What can hang from each mark
z_824: z_690
z_146: z_329 z_861
z_329: z_146
z_215: z_470
z_242: z_553
z_690: z_470 z_861
z_640: z_930
z_470: z_215 z_690
z_77: z_553 z_690
z_553: z_77 z_242 z_329 z_625 z_930
z_861: z_146 z_690
z_930: z_553 z_640
z_625: z_553

(in the rows, 128 means zero)
Known rows, with every way that one mark hangs from another
[z_215 z_470]: [105 175 123 135 111 107 132 108 111 144 127 153 121 125 135 119 155 129
 140 125 189 105 157 115 116 128  94 141 102 140 176 102 160]
[z_824 [z_690 z_861]]: [102 161 118 165 129 123 143 109 101 132 112 131 124 134 124 128 148 118
 139 133 175 112 138 120 154 117 114 137  72 137 204 111 163]
[z_930 [z_553 z_625] z_640]: [115 160 119 141 112 132 106 128 134 126 151 192 138 136 139 127 155 115
 175 104 166 107 159 128 162 142 115 143  98 130 170 130 147]
[z_625 z_553]: [108 178 121 149 130 108 134 107 110 133 127 173 121 120 137 124 144 142
 174 133 186 116 151 132 140 116 105 145  95 131 156 107 144]
[z_824 [z_690 z_470 [z_861 [z_146 z_329]]]]: [ 97 211 144 176 146 119 141 117  78 142 142 120 106 119 133 112 168 124
 174 124 164 124 141 125 160 115 108 150  39 144 199 102 133]
[z_930 [z_553 z_329 z_625]]: [109 151  95 152 119 117 113 126  95 122 144 179 132 120 128 130 170 128
 172  89 156 105 152 107 157 115 103 139 100 130 169 165 137]
[z_861 z_146 z_690]: [102 188  68 171 135  96 131 116  91 145 151 184 119 137 128 111 165 111
 162 135 187 102 143 151 137 121 107 132 106 131 196  73 143]
[z_640 [z_930 z_553]]: [102 171  77 128 120 118 112 127 103 114 137 208 123 138 137 135 160 131
 142 135 191 103 142 150 152 134 127 151 104 133 191 113 139]
[z_215 [z_470 z_690]]: [104 188 153 134 128 109 119 119 113 128 121 141 130 129 131 127 153 136
 144 121 186  99 179 117 118 130  90 151  90 146 193 115 167]
[z_861 [z_146 z_329] [z_690 [z_470 z_215]]]: [ 96 233  87 165 150 121 139 110 104 126 154 168 105 108 130  91 181 125
 193 119 179  89 163 141 148 117 112 151  76 129 186  95 124]
[z_640 [z_930 [z_553 z_77 [z_329 z_146] z_625]]]: [102 164  60 159 102 119  92 126  48 115 142 195 132 140 122 134 178 128
 175  81 170  85 101 108 217  96  90 139  90 136 187 172 131]
[z_146 z_329 z_861]: [116 207  99 135 119 104 123 123  97 117 146 127 122 129 136 119 155 132
 140 110 189 123 162 115 144 120 119 139  85 141 171 109 136]
[z_215 [z_470 [z_690 [z_861 [z_146 z_329]]]]]: [104 207 183 157 129 107 129 126  74 140 153 114 119 139 130 125 158 127
 158 114 183 110 168 111 124 124  95 150  43 145 192 110 151]
[z_329 z_146]: [110 180  85 157 126 120 112 108  94 134 124 179 134 147 133 134 155 121
 147 129 187 105 143 122 161 105  85 137 100 144 176  98 152]
[z_77 z_553 [z_690 z_470 [z_861 z_146]]]: [ 91 185 114 182 164 121 125 115 107 158 163 154 119 160 147 115 186 127
 145 142 181 125 101 122 161 129  90 137  78 139 190 100 131]
[z_640 [z_930 [z_553 z_329]]]: [102 172  75 130 114 115 119 128  93 120 127 206 128 128 131 134 169 138
 147 124 183  95 132 129 160 127 130 145 102 130 183 151 126]
[z_824 [z_690 [z_470 z_215] [z_861 [z_146 z_329]]]]: [ 92 219 134 170 150 137 156 107  80 125 119 126 105 108 124 108 172 129
 176 118 168 103 150 124 174 119 110 152  40 134 198 102 134]
[z_553 z_329]: [107 167  89 142 121 109 139 111  98 138 110 172 130 120 127 127 160 132
 147 124 179 104 140 115 145 119 109 130  99 130 168 151 138]
[z_690 [z_470 z_215] [z_861 z_146]]: [ 89 192 110 161 139 137 165  97  78 126 104 162 118 138 132 119 166 125
 164 143 186  86 136 134 157 138 119 151  57 120 181  77 137]
[z_242 [z_553 [z_329 z_146] z_625]]: [106 166  95 171 104 121  79 115  74 136  91 151 125 136 123 125 176 111
 165  76 158  85 126  97 184 116  69 122  95 140 171 171 134]
[z_329 [z_146 z_861]]: [112 200  79 154 115 111 111 116  80 120 125 149 141 160 136 135 156 128
 137 117 192 107 142 113 171 114  98 137  97 146 177  71 145]
[z_553 z_329 [z_930 z_640]]: [102 189 121 137 118 123 138 108 120 139 100 198 140 120 133 125 159 125
 145 126 192  76 136 117 176 137 115 131  90 125 148 139 147]
[z_77 [z_690 z_470]]: [ 97 183 112 152 141 122 114 104 135 137 137 178 122 134 138 109 174 141
 155 152 172 113 130 127 157 120  96 145 103 140 193 124 135]
[z_77 z_690]: [104 165  95 151 133 116 113 106 124 138 144 183 124 139 129 119 164 134
 134 147 176 121 131 126 154 118  93 129 117 136 194 129 144]
[z_242 z_553]: [102 164  98 141 118 113 110 116  97 135  93 162 117 141 134 118 157 114
 136 120 185 106 145 128 146 150 101 131 103 129 176 133 142]
[z_242 [z_553 z_77 z_930]]: [ 89 164  92 146 120 112 122 109  61 128  88 174 116 145 130 111 159 112
 131 107 201  84 125 119 190 149  86 127  94 121 166 138 151]
[z_553 z_242 z_329 z_625 z_930]: [101 166 107 160 135 120 134 114 100 102 103 164 123 114 127 131 171 110
 154  82 190  75 158 117 155 116  93 135 101 131 157 136 142]
[z_242 [z_553 z_77 z_329]]: [100 158  84 146 106 103 126 116  57 142  84 154 122 140 122 109 164 122
 146  95 181  97 114  97 181 142  95 121  89 118 172 190 127]
[z_824 [z_690 z_470]]: [ 97 192 115 153 146 120 131 109 114 131 110 148 119 109 133 114 163 133
 162 130 167 112 153 133 156 122 103 150  86 147 201 107 147]
[z_553 [z_77 z_690] z_625]: [102 145  89 163 123 114 107 105  94 132 153 165 117 136 118 109 168 125
 157 113 167 117 112 115 185 111  73 123 113 133 202 163 148]
[z_640 [z_930 [z_553 z_77 z_242 z_625]]]: [103 152  75 145 120 119 118 137  81  87 139 180 116 149 130 131 165 110
 161  82 197  95 139 140 169 128 115 150 101 129 196 136 130]

Rows
[110 145  88 158 122 114 137 136  73 102 139 165 131 143 125 127 169 115
 177  60 178 104 148  98 171 118 100 140  93 122 170 173 123] : [z_930 [z_553 z_77 z_242 z_329 z_625]]
[ 93 181 121 150 131 146 160  96 113 113  97 150 123 136 134 117 159 130
 158 143 187  80 142 120 148 130 126 156  63 122 175 109 147] : [z_690 [z_470 z_215] z_861]
[100 146  89 157 101 108 109 116  56 133  92 140 115 128 118 110 169 114
 165  69 165  93 113  98 186 135  82 117  92 123 175 206 133] : [z_242 [z_553 z_77 z_329 z_625]]
[106 153  89 156 140 117 131 132 101 111 161 191 133 173 132 118 167 125
 146 106 192 124 140 110 177 126  99 142 110 123 192 133 124] : [z_930 [z_553 [z_77 z_690] z_242]]
[101 227 102 170 144 102 124 120 102 142 174 162 107 119 138  93 177 121
 193 124 177 109 155 143 137 112 108 150  76 139 185  95 124] : [z_861 [z_146 z_329] [z_690 z_470]]
[103 179 120 164 157 136 103 124 172 121 146 173 126 139 143 123 180 102
 135  91 201  95 138 123 175 136  81 127 121 140 166 124 146] : [z_77 [z_553 z_242 z_625 [z_930 z_640]] z_690]
[ 91 183 130 179 141 122 132 106  91 149 144 166 119 158 137 114 175 130
 157 161 172 113 108 129 164 125 103 142  69 132 202  95 130] : [z_77 [z_690 z_470 [z_861 z_146]]]
[ 86 162  98 158 126 115 103 106  75 134 107 182 116 154 126 103 171 121
 124 119 191  91 104 111 208 144  73 121 108 123 183 152 144] : [z_242 [z_553 [z_77 z_690] z_930]]
[112 163  87 162 152 115 127 132 122 119 131 135 120 122 136 132 178 107
 151  63 191 106 153 108 137 118  88 127 109 139 161 159 132] : [z_77 [z_553 z_242 z_329 z_625]]
[ 94 224  75 152 128 123 139 109 122  98 119 143 125 130 133  97 171 135
 163 120 189  71 156 128 153 128 133 155  92 128 190  73 137] : [z_146 [z_861 [z_690 [z_470 z_215]]]]
[ 97 187 165 158 127 107 136 121  71 140 130 128 128 154 130 133 156 125
 147 128 187  99 156 121 128 135  97 148  57 140 202  85 161] : [z_215 [z_470 [z_690 [z_861 z_146]]]]
[109 193  63 157 104 102 128 116  39 126 119 145 145 160 124 127 163 135
 146  94 189 102 109  83 207 103  94 127  83 135 172 129 130] : [z_553 z_77 [z_329 [z_146 z_861]]]
[106 195 108 146 152 124 144 129 147 128 109 176 138 135 146 132 171 108
 132  89 219  83 147 111 165 142 109 131 101 130 135 134 136] : [z_77 [z_553 z_242 z_329 [z_930 z_640]]]
[102 242  91 151 131 122 132 117 126  99 145 126 118 116 134  89 175 136
 175 109 185  84 169 119 151 115 132 157  77 133 182  98 127] : [z_146 z_329 [z_861 [z_690 [z_470 z_215]]]]
[ 98 174 130 147 140 141 145 108 107  99  94 145 134 142 121 134 147 128
 143 133 190  80 165 122 151 129 119 153  63 124 194 125 163] : [z_470 z_215 [z_690 z_861]]
[101 204 136 156 150 131 143 117  78 113 127 139 119 134 120 129 157 127
 159 120 184  98 170 126 157 126 110 149  44 129 193 121 144] : [z_470 z_215 [z_690 [z_861 [z_146 z_329]]]]
[107 207  82 169 137  96 123 122  95 144 179 169 108 123 129 103 168 114
 172 120 183 113 156 143 135 109 106 134  91 136 188 100 134] : [z_861 [z_146 z_329] z_690]
[ 97 235  68 170 127 130 120 107 109 102 123 149 136 148 133 103 176 132
 168 115 188  65 147 117 179 106 112 154  86 138 190  59 137] : [z_329 [z_146 [z_861 [z_690 [z_470 z_215]]]]]
[ 90 173 119 192 161 125 107 115 108 151 171 141 112 147 142 115 192 119
 162 120 165 120 101 123 164 122  78 133  79 143 195 116 135] : [z_77 [z_553 z_625] [z_690 z_470 [z_861 z_146]]]
[108 207 103 163 151 132 125 127 132 129 111 182 148 150 147 139 176 105
 137  83 218  78 137 100 188 123  87 131  96 140 134 118 136] : [z_77 [z_553 z_242 [z_329 z_146] [z_930 z_640]]]
[103 198 150 143 126 121 133 104 130 134 115 201 131 119 144 124 142 135
 172 139 198  88 146 137 172 136 111 146  87 125 136  95 152] : [z_625 [z_553 [z_930 z_640]]]
[102 190 103 137 148 126 126 116 146 141 128 189 134 131 149 125 162 113
 128 121 212  94 140 129 167 144 100 131 103 135 146 107 161] : [z_77 [z_553 [z_930 z_640]]]
[105 154  77 143 119 107 143 124  65 130 139 190 139 142 126 122 162 136
 160 100 178 112 131  97 180 122 109 138  90 119 167 169 129] : [z_930 [z_553 z_77 z_329]]
[ 92 174 118 149 113 125 102 109 107 144 102 192 127 160 130 101 166 117
 132 120 192  87 100 114 222 162  86 119  98 118 176 157 142] : [z_242 [z_553 [z_77 z_690] [z_930 z_640]]]
[ 89 169 115 176 156 153 117 103 146 121 142 136 115 131 135 110 187 129
 155 113 171  94 114 105 170 116  87 140  84 135 188 148 146] : [z_77 [z_553 z_625] [z_690 [z_470 z_215] z_861]]
